Each row comes from the steps of one walk. Every step used is in the known rows, and no mark comes twice. Write the walk behind each row, first mark first.
Known rows:
R N: [-1.592 -2.624  1.468  1.341 -2.378 -0.856  2.440  2.236  0.809 -1.044
 -3.030 -0.090  0.706  0.608 -1.725  0.304  0.049  0.302 -1.836 -1.272
 -0.290]
N R H Z E: [ 3.550 -2.165  1.456  2.166 -0.748  1.977  2.953 -0.370  0.069 -0.022
 -4.582  2.578  4.209  1.572 -7.861 -5.484 -0.599  1.983  2.561  4.588
  0.551]
Q E R H Z: [ 1.400 -5.143  1.279 -0.587  1.447  0.962  0.817 -1.357  3.504 -1.072
 -3.035  2.061  5.496  1.716 -7.428 -0.300 -0.861  3.817 -1.118  2.054
  0.801]
Q E X: [-1.286 -3.041  1.789  4.430  1.732  0.172  1.085  0.826  3.228 -1.614
 -1.415  1.610 -0.026 -1.357 -3.921  0.819  0.016  1.001 -4.853 -0.585
 -0.434]
E R: [ 0.174 -3.556 -0.692  1.868  0.706  0.312  0.769 -0.346  0.145 -0.322
  0.876  1.185  2.925  0.604 -2.618  1.796 -0.506  1.758  0.650 -0.182
 -0.003]
N R H Z E X: [ 3.333 -1.434  1.785  4.141  0.694  1.925  3.743 -0.902  1.142 -0.062
 -4.100  3.189  1.957  0.439 -8.304 -4.458 -1.048  2.275 -1.403  4.443
  1.212]
Z H: [-0.633 -1.788 -0.609 -0.011  1.817  1.601  2.130  1.183 -0.282  0.388
 -1.269  3.120  3.607  0.769 -2.567 -0.204 -0.192 -0.566  2.548  1.567
  0.072]
Z H R E: [ 1.423 -1.396  0.190 -1.283  3.294  4.525  0.997 -0.807 -0.231 -0.245
 -1.376  3.001  0.456  1.009 -4.415 -1.025 -0.235 -0.009  1.336  4.622
 -1.310]
R N Z H: [-0.462 -1.322 -0.965 -1.606 -4.497  0.724  1.381  2.751  0.341  0.123
 -3.847  3.451  1.878  1.380 -1.714 -2.451 -0.057 -0.039  0.542  0.989
  0.743]
N Z H R: [ 0.742 -0.096 -0.734 -2.487 -2.036  3.164 -0.641  0.356 -1.204  1.374
 -0.626  5.389  1.194  1.627 -1.687 -3.100 -0.287 -0.359  4.072  5.432
  0.060]
N Z H: [-0.357 -0.441 -1.644 -1.430 -3.177  2.208 -0.087  1.550 -0.634  0.874
 -1.836  4.836  2.516  1.043 -1.310 -2.166 -0.121 -0.614  3.451  2.489
  0.312]
H R E Q: [-0.280 -1.590  1.378  0.153  7.145  3.550 -1.681 -1.106  0.642 -0.966
 -1.283  0.925 -0.722  0.178 -2.318 -0.655  0.475  0.180 -0.320  4.798
 -2.188]
R H: [ 0.156 -1.951  1.353  1.909 -1.920  2.236  2.179  0.298  1.422 -0.877
 -5.079  1.740  2.736  1.096 -3.312  0.138 -0.943  0.183 -0.147 -1.077
  0.406]
N R: [ 1.428 -2.577  1.609  4.444 -3.150  1.084  1.744  1.606 -1.966 -0.080
 -0.593  1.827  2.265 -0.167 -3.099 -2.439  0.777  0.994  3.424  0.649
 -0.606]
X E: [-0.051 -2.172  0.966  4.875 -2.080  0.270  0.109  1.265 -0.944 -0.363
 -2.633  1.634  1.649 -1.075 -3.736 -1.512  0.529 -0.479 -0.730  1.008
 -1.708]
Z N R H: [ 4.598 -3.460 -0.044  4.453  0.036  1.087  4.282  1.198 -1.225  0.331
 -3.454  1.289  4.800  1.397 -5.829 -0.608  0.258  2.160  1.866  1.578
 -0.930]
X E R: [ 1.182 -3.515 -0.369  4.368 -0.808 -0.093  0.082 -0.073 -0.765 -0.282
 -1.350  1.678  2.984 -0.711 -4.613  0.031  0.163  1.641 -0.526  0.903
 -1.013]
N Z E R: [ 0.835 -1.776 -3.250 -0.048 -3.915  1.064 -0.949 -0.139  0.833 -0.386
 -2.587  2.701  2.513  0.674 -2.832 -2.906 -0.540  1.236  2.326  2.424
  0.018]
N R H Z E Q: [ 2.413 -2.482  1.473  1.333  4.155  1.562  1.658 -0.528  0.881  0.182
 -5.132  2.720  4.863  1.498 -7.041 -5.623 -0.151  1.523  2.638  6.250
  0.836]
H R: [ 0.077 -1.257  1.955  0.598  1.106  1.760  0.470 -0.132 -0.613 -0.025
  0.279  1.841 -0.521  1.146 -1.756 -0.381 -0.301 -0.078  1.012  3.649
 -0.923]
X E Q: [-1.634 -2.495  0.819  3.934  4.390 -0.379 -1.686  0.732 -0.230 -0.261
 -3.316  1.560  2.227 -1.191 -2.302 -1.614  1.077 -0.580 -0.822  2.780
 -1.623]
Q E R H: [ 1.030 -5.484  0.842  1.148 -0.304  1.512  0.815 -0.573  3.474 -1.803
 -4.158  1.574  4.725  1.093 -5.751  0.276 -0.542  2.964 -1.028 -1.186
  0.516]
H R N Z E: [ 0.571 -0.726  0.099 -1.255 -3.788  1.162  0.546  0.766  0.858 -0.478
 -3.864  2.087 -1.348  1.679 -2.215 -4.481 -0.361  0.301 -0.234  4.442
 -0.405]

Which walk is each row?
[-0.537 -1.188 -1.186  0.070 -6.048 -0.192  0.902  2.348  1.600 -1.120
 -5.659  1.482  0.591  0.861 -2.140 -4.250 -0.101  0.245 -0.531  0.877
 -0.289] -> R N Z E
[ 0.056 -4.914 -0.097 -0.370 -4.582 -0.530 -0.619  1.420  2.785 -1.508
 -2.847  1.490  2.942  0.832 -3.972 -1.205  0.255  3.397 -1.787 -0.708
  0.051] -> Q E R N Z
[ 1.016 -3.074 -0.684  2.654 -5.379 -0.404 -0.541  1.006 -0.262 -0.150
 -3.434  2.272  1.544 -0.153 -4.347 -2.488  0.188  2.427 -2.172  0.951
 -0.433] -> X E R N Z
[ 3.360 -2.721 -0.055  1.480  8.999  0.390  0.902 -0.089 -0.921  0.294
 -0.236  0.700  3.553  0.737 -6.724 -1.142  1.234  2.739  1.086  7.777
 -2.261] -> H Z N R E Q
[ 0.401 -1.337  0.554 -1.208  3.165  2.516  1.910 -0.162 -0.879  0.813
  0.239  3.596  1.781  1.592 -2.888 -0.922 -0.472 -0.514  2.792  5.048
 -0.096] -> Z H R
[ 2.464 -2.491  2.142  4.304 -3.876  2.660  2.816  0.951 -0.782 -0.300
 -4.291  2.425  3.477  0.780 -4.990 -3.116 -0.134  1.358  2.277 -0.069
  0.383] -> N R H
[-0.963 -1.308  0.198  0.115 -6.421 -0.110  0.385  2.557  0.481 -0.668
 -3.712  1.731  0.034  0.841 -0.669 -2.158  0.073  0.243 -0.970 -0.328
 -0.217] -> R N Z
[ 0.678 -3.189 -1.907  1.677  0.657  0.462  1.289 -0.568  1.385 -0.838
 -2.048  0.776  3.405  0.489 -4.159 -0.270 -0.671  1.448  1.186  1.664
 -0.429] -> Z E R
[ 2.472 -2.059  0.434 -0.020  2.908  0.454  3.457 -0.612  1.013  0.305
 -3.245  1.450  4.284  2.544 -6.013  1.017 -0.945  1.801 -0.758  4.371
 -0.231] -> R H Z N
[ 4.685 -2.483 -0.175  2.096  4.400  0.714  2.456  0.194 -1.688  0.204
  0.091  0.615  2.462  0.895 -7.436 -0.814  0.770  2.964  1.143  6.200
 -2.099] -> H Z N R E
[ 3.758 -2.559  0.179  1.983  3.662 -1.051  3.035  0.785 -2.096  1.234
  1.475  1.266  3.796  1.425 -6.275 -0.632  0.701  2.298  2.592  6.404
 -1.394] -> H Z N R
[ 1.248  0.729 -0.780 -0.073  0.137  4.909 -0.360 -0.649  0.185  0.361
 -1.199  5.279 -2.153 -0.067 -3.582 -2.167 -0.760  0.222 -0.905  4.862
 -0.295] -> N Z H R E X
[ 3.036 -2.235  2.869  2.233 -1.357  1.984  2.597  0.020 -0.760  0.387
 -2.960  2.966  3.758  1.542 -6.581 -4.048 -0.389  1.880  2.466  3.462
  0.734] -> N R H Z
[ 1.990 -3.640  0.457  4.176 -1.563  1.288  0.887 -0.927  0.452 -0.276
 -4.677  2.173  3.775 -0.114 -6.050 -0.595 -0.595  2.099 -1.664  0.235
 -0.107] -> X E R H
[ 0.226 -1.272  0.083 -0.336  2.504 -0.330  1.203 -0.351  1.129 -0.262
 -1.738  1.362  2.225  1.102 -4.821 -2.273 -0.549  0.242  0.935  5.653
 -0.352] -> H Z E
[-1.123 -2.252  0.159  1.591  5.762  2.440 -1.679  0.074  1.416 -1.695
 -3.222  0.264  0.955 -0.725 -1.957  0.346  0.741 -0.030 -0.873  1.545
 -1.920] -> R E Q
[ 2.440 -2.612  1.004  4.765 -2.636  3.229  1.068  1.000 -1.480 -1.287
 -2.235  1.129  1.167 -0.753 -5.060 -2.629  0.939  1.380  1.965  0.364
 -1.848] -> N R E
[ 0.366 -0.039  0.504  0.550 -1.642  1.017  1.118  0.111  1.809 -0.304
 -3.132  2.659 -3.202  0.583 -2.767 -3.322 -0.916  0.770 -4.204  4.517
  0.084] -> H R N Z E X
[-0.165 -0.954  0.682  4.831  1.958  2.928  1.089 -0.280  1.843 -1.885
 -1.787  0.947 -2.605 -1.980 -3.576  2.007 -0.412  0.598 -5.747 -0.461
 -1.577] -> R E X
[ 3.306 -3.500 -0.916 -0.087  4.356  0.286  3.093 -1.807  1.089  0.495
 -1.217  1.494  5.585  2.553 -7.071  2.409 -1.315  3.858 -0.481  3.918
  0.459] -> E R H Z N
[-0.594 -0.824 -0.537  4.407  1.926  0.469  2.397 -0.223  2.303 -1.136
 -2.967  1.302 -0.328 -1.134 -3.455 -0.248 -0.909 -0.299 -3.610  1.398
 -0.175] -> Z E X
